(in the rows, 128 means zero)
Known rows, with every step that occurs
dadu/pakud/gevi/zanov: [154 189 107 108 110 126  91 140 131 112 140 121 143 100 111 158 103 117
  68 137 120  96  86 197 154 116 144 140 199 101 135]
gapit/pakud: [167  94 137 171 116 125 175 109 134 126 110  75 144  96 161 174 191 158
 119 135 152 136 111  75 135 161 153 152 160 172 135]
rabig/zanov: [128 117 115 121 172 129 172 154 126 124  88 154 155 141 144 128 153 140
 147 158 102 175 109 105  83 133 171 131 153 114 146]
todi/dadu/pakud/sotak: [146 123 148  85  53 146  72 110 128 113 126 108 169 110 120 152  86 126
 175 117 153 116 116 185 109 144  94 114 145  90 108]
zote/tileb/zanov/rabig: [ 70 142 165 150 166 154 149 120 116 137 117 141 130 101 121 147  98  75
 152 128 181 145 145 123 178 168  84 128  80 158 144]
gapit/pakud/sotak/zanov: [185 106 125 130 117 115 142 104 138 104 111  95 118 126 125 190 181 128
 117 128 171 126 152  89 133 171 160 143 163 148 126]
zanov/gevi: [156 117 181 183 149 138 112  83  95 119 142 142 132 133 140 119 131 106
 125 114  72 150 127 132 151 129 114 139  80 120 108]
zote/tileb/zanov/sotak: [ 79 145 144 139 150 149 134 132 114 155 130 113 138 110 120 144  95  79
 166 131 165 135 146 118 164 196  84 134  74 133 145]
zanov/todi/dadu: [112  83 112  98  44 168 120 101 137 151 153 118 173 141 154 101  90 161
 203 101 114 127 137 145 121 156  58  80  94 112 142]
gapit/pakud/lezul: [201 124 117 161  95 124 146 105 121  84 115  73 100 100 158 194 194 123
 128 119 151 118 143  84 128 140 140 158 149 163 124]
gevi/rabig/zanov/todi/dadu: [ 70 132 111 132 137 137 135 193 136 135 119 173 157 112 125  86  95 136
 145 174 108 126 146 117  67  33 128 117 108 118 164]
sotak/zanov/todi/dadu/pakud/gevi/rabig: [104  85  70  77  83 165 108 153 182 137 147 149 168 131 112 115 111 160
 134 134 152  75 164 157 140 123  89  94 114 127 145]
nidaz/zanov/sotak/pakud: [116 112 155 119 183  94 157 118 121 144 102  52  95 180 154  97 156 139
 122  73 121 178 139  75 141 109 147 127  80 134  72]
sotak/pakud/gevi/zanov: [127 163  61  92 141  93 126 151 136  85 149  94  97 138 143  99 148 141
 125 115 139  67 146 122  96 121 127 165  79 105 151]
todi/zanov/tileb/zote: [110  80 144 142 177  83  87 119 111 167  63  79 100 129 133  57 141 138
 180  71 143 125 105 141 170 164 191 140  86 134 130]
gevi/rabig/zanov/tileb/zote: [ 69 145 148 164 197  93 134 193 119 134  95 190 112  80 126  82 122 123
 110 162 116 132 124  94  73  48 175 151 127 148 156]
gapit/pakud/gevi/zanov/tileb/zote: [159 155 107 149 100  64 146 127 129 135 133  93  84 112 131 153 164 131
  80 131 123  99 119  76 158 123 179 175 180 157 133]
dadu/pakud: [157 127 153 136 135 161 115 113 131 125 108 121 171  68 144 168 127 140
  99 119 153 127  73 183 137 157 132 122 187 133 129]
gevi/zanov/nidaz: [104 145 105 149 115 140 140 166 154 155 170 122 145 162 116  62 150 190
 112 157  87  90 106 111 120 107 129 107 134 134 125]
gapit/pakud/sotak: [191 125 145 145 108 107 137  90 113 100 115  87 112 118 134 192 166 113
 123 120 152 145 138  97 123 166 154 145 166 139 128]
tileb/zanov: [141 117 165 171 148 178 157  77 131 119 145 178 116 111 115 148 150 125
 127 172 186 140 128 130 135 175 120 134 144 160 123]
nidaz/zanov/tileb: [ 96  95 182 133 182  91 159 105 128 121  58  82 119 148 131  85 154 141
 120  59  97 195  96  80 189 128 175 137 127 158  86]
todi/dadu: [110  96 138 112  65 144 110 128 130 114 135  91 183 121 145 107 119 154
 205 142 137 127 128 140 100 152  89 129  86 108 126]
gevi/rabig/zanov: [ 79 150 128 158 187 124 140 202 124 109 105 167 149  96 124  97 125 123
 118 192 117 139 134 115  62  40 161 146 115 125 167]
dadu/pakud/gevi/rabig: [149 180 125 125 120 126  77 147 114  95 136 141 134  74 113 168  93  92
  62 138 131 110 104 212 131  92 128 137 178 111 148]
zanov/sotak/pakud/gevi: [134 145 118 125 143  87 112 138  90 146 189  98  70 166 157 123 130 123
 124 102 103 124 151 114  81 162  94 130  59 113 122]
zanov/todi/dadu/pakud: [125  87 114  92  40 177 113  98 146 163 146 124 180 121 149 123  78 163
 178  92 125 114 116 166 133 149  60  72 133 116 134]
gevi/zanov: [ 92 168 113 144 146 134 143 161 150 127 138  96 171 127 123  72 144 172
 130 175 114  94 102 109 129 118 163 155 127 115 142]
sotak/zanov: [116  79 107 121 162 158 142 146 166 107 117 126 172 122 131 117 181 166
 132 155 168 112 145 125 131 182 136 132 104 145 144]
nidaz/zanov: [120 113 160 124 172 118 157 110 129  99  68  62 142 149 140 105 161 128
 125  99 127 197 123 109 168 109 168 139 116 130  94]

Rows
[101 117 205 149 194 109 170 100 113 119  87  97  99 166 143 109 152 120
  96  88 125 220 127  98 177  75 154 113 107 164  71]
nidaz/zanov/rabig
[ 87 168 107 138 157 110 143 170 141 173 171  86 125 157 137  64 141 184
 126 150 107  75 117  76 103 118 143 143  90 119 121]
gevi/zanov/sotak/pakud
[174 165 124 111 109 131  86 119 114  98 133 127 137  91 124 183 105  99
  76 118 128 124  92 213 146 141 126 132 190 107 138]
dadu/pakud/gevi
[126 141  63 102 147  92 124 173 127  91 148 141  74 141 140 106 141 126
 111 114 127  87 165 126  59  78 110 138  77 119 155]
sotak/pakud/gevi/rabig/zanov/nidaz
[ 91 122 128 136 128 165 138 131 132 142 126 134 142 113 115 138 109  94
 160 124 165 127 145 132 164 184  70 112  91 147 146]
zote/tileb/zanov/nidaz
[153  92 156 176 117 185 156  82 136 148 177 203  92 146 108 137 156 143
 109 153 159 136 131 132 126 165  86  87 150 178 104]
tileb/zanov/nidaz
[157 146  98 149 110  85 150 156 121 106 125 109 107 112 127 176 157 110
  81 161 119 127 140  93 119  81 166 166 165 145 153]
gapit/pakud/gevi/rabig/zanov
[162 159  98 147  91  82 147 139 124 136 158  73 103 142 127 163 161 133
  83 150 103 110 126  81 147 122 160 162 163 139 131]
gapit/pakud/gevi/zanov/sotak
[148 179 115 115 131 122  90 160 118 103 124 156 132  85 111 170  93  93
  62 145 121 118 102 200 121  78 143 135 193 107 147]
dadu/pakud/gevi/rabig/zanov
[120 139 183 203 167 132  97 124  96 114 146 161 127 108 124 100 111  96
 104 143  76 129 143 130 131  55 118 147  63 125 123]
zanov/gevi/rabig
[ 79 140 131 129 158 144 141 133 121 154 128 110 127 110 128 138 102  89
 169 118 178 116 153 108 152 191  81 138  61 137 144]
zote/tileb/zanov/sotak/pakud
[131 113  77  68  85 138 144 141 140 157 115 168 152 161 132 135  92 138
 160 124  84 147 119 138 102 110 123  89 171  93 139]
rabig/zanov/todi/dadu/pakud/gevi
[ 77 163 142 154 161  88 135 149 142 164 123 129 117 104 126  50 139 173
 118 133 113  84  87  81 143 129 183 164 143 150 128]
gevi/zanov/tileb/zote
[125 148 117  88  41 125  77 146 133 146 163  99 159 131 116 132  79 139
 146 138 115  92 110 171 124 116  96 123 141  89 107]
todi/dadu/pakud/gevi/zanov/sotak
[138 111 184 148 176 115 143  84 116 114  81  85 122 167 132 103 147 108
 111  82  86 195 130 102 195  79 159 139  96 126  66]
nidaz/zanov/gevi
[158 115 188 195 152 176 144  51 117 135 158 201  97 129 107 145 136 104
 113 154 144 138 134 124 162 145 112 135 123 157  94]
tileb/zanov/gevi
[138 103 143 154 116 194 160  60 140 149 160 192 115 128 120 140 122 133
 137 144 171 135 136 133 148 174  90  98 144 161 129]
tileb/zanov/todi
[139 110  82  74  87 154 145 135 143 149 106 164 147 152 141 136 103 141
 176 117  96 141 125 128  94 108 119  88 163 102 130]
rabig/zanov/todi/dadu/pakud/lezul
[166 118 123  95 125 132  85 115 125  86 148 155 105 175  93 139 140 108
 132 114 139 137 178 163 103 178 111  93 119 105 122]
pakud/sotak/zanov/nidaz
[114  92  90  85 101 146 165 140 142 161 109 161 165 163 145 111 109 158
 187 132  89 158 125 108  89 122 123  91 142 104 143]
rabig/zanov/todi/dadu
[157 135 130  92 146 127  87 111 120  67 126 137 122 151  99 146 136  94
 144 129 158 139 174 160 109 186 135 126 114  93 135]
pakud/sotak/zanov
[ 97  83 151 146 185 149 154 136 150 128 136 162 130 139 134 122 172 157
 103 143 165 135 150 114 142 148 123 107  96 178 121]
sotak/zanov/rabig
[126 157  51  84 126 102 128 142 140 100 157 101  95 147 146  95 134 145
 131 102 131  64 151 123 103 121 112 147  79 104 154]
sotak/pakud/gevi/zanov/todi
[111 111 189 165 167  77 120 102 104 150 105 155  83  75 154  92 142 137
 129  78 129 138  95 101 133 188 154 150 135 175 127]
zanov/tileb/zote
[142 135 144 154 147 140 144  89 113 153 190 171  54 153 119 147 136 115
 112 146 166 120 153 111 114 168  98 128 109 151 105]
tileb/zanov/sotak/pakud/gevi
[144 117 138 145 175 126 158 127 113 139 101 177 135 158 136 125 139 118
 132 141  60 174 117  99 110 103 164 132 133 110 118]
rabig/zanov/gevi
[117 146 132  95  52 130  88 138 135 134 155 118 152 125 117 133  81 136
 137 135 127  98 109 175 134  97  96 118 144 106 106]
todi/dadu/pakud/gevi/zanov/rabig
[136  61 107 136 131 135  91 137 122 159 109  72 129 185 123  69 152 155
 173  95 118 132 122 172 147 142 137  85  77 119 127]
todi/zanov/nidaz
[139 132  99 110 172 105 158 161 111 149 126 143  87 173 156 129 150 133
 149 124  94 147 141  76  53 123 146 124 111 113 118]
rabig/zanov/sotak/pakud/lezul
[114 126 186 162 187 111 134 112 116 110  83  99 119 150 121  89 133 100
  96 100  89 181 142 101 180  28 161 144  83 130  76]
nidaz/zanov/gevi/rabig
[181 106 141 137 125  88 137  95 135 124 104 114  85 110 128 179 179 125
 109 107 176 120 148  76 138 174 172 148 174 166 117]
gapit/pakud/sotak/zanov/tileb/zote
[135 111  95  67  94 144 141 128 138 157 106 171 154 162 129 136  90 136
 173 117  97 154 123 134  91 120 126  82 172  91 133]
rabig/zanov/todi/dadu/pakud/sotak
[183 131 107 145  90  93 146 115 116  99 135  81 111 117 141 189 171 116
  95 135 125 134 130 104 144 145 148 162 162 145 144]
gapit/pakud/gevi
[145 113 128 118  62 189 130  64 145 153 172 192 114 132 104 154  89 123
 138 138 169 112 138 161 153 152  72  92 161 140 116]
tileb/zanov/todi/dadu/pakud/gevi
[ 73 123 116 108 101 172 136 118 140 148 118 121 166 106 120 134  75  94
 199 118 174 117 152 132 175 184  60 117  79 127 156]
zote/tileb/zanov/todi/dadu
[116 197  98 123 138  77  92 191  86  90 163 156  90 146 104 126  97  67
  89 173  71 143 159 156  84  61 137 150 107  86 163]
pakud/gevi/rabig/zanov/sotak
[165 141 163 108 148 146  90 101 128 113 120 159 123 107 109 185 112 107
  83 105 171 128 116 192 140 150 131 101 187 126 109]
dadu/pakud/sotak/zanov/rabig
[122 137 113  84  58 129  86 160 136 120 130 130 165 109 115 141  80 124
 146 148 127 106 117 179 103  81 107 127 149  92 125]
todi/dadu/pakud/gevi/rabig/zanov
[ 89 155  93 126 115 150 145 144 158 156 153 111 169 144 127  65 117 182
 141 148  99  89 110 111 141 118 133 118 127 115 151]
gevi/zanov/todi
[136 170 125 120 136 108  91 158 118 114 119 165 122  85 106 160  90  99
  59 125 106 117  90 186 131  88 147 135 197 120 142]
dadu/pakud/gevi/rabig/zanov/tileb
[109 128 124  89  63 115  86 157 135 132 125 140 154 109 111 130  77 130
 144 129 111 104 105 164 114  91 110 126 155 106 120]
todi/dadu/pakud/gevi/rabig/zanov/tileb
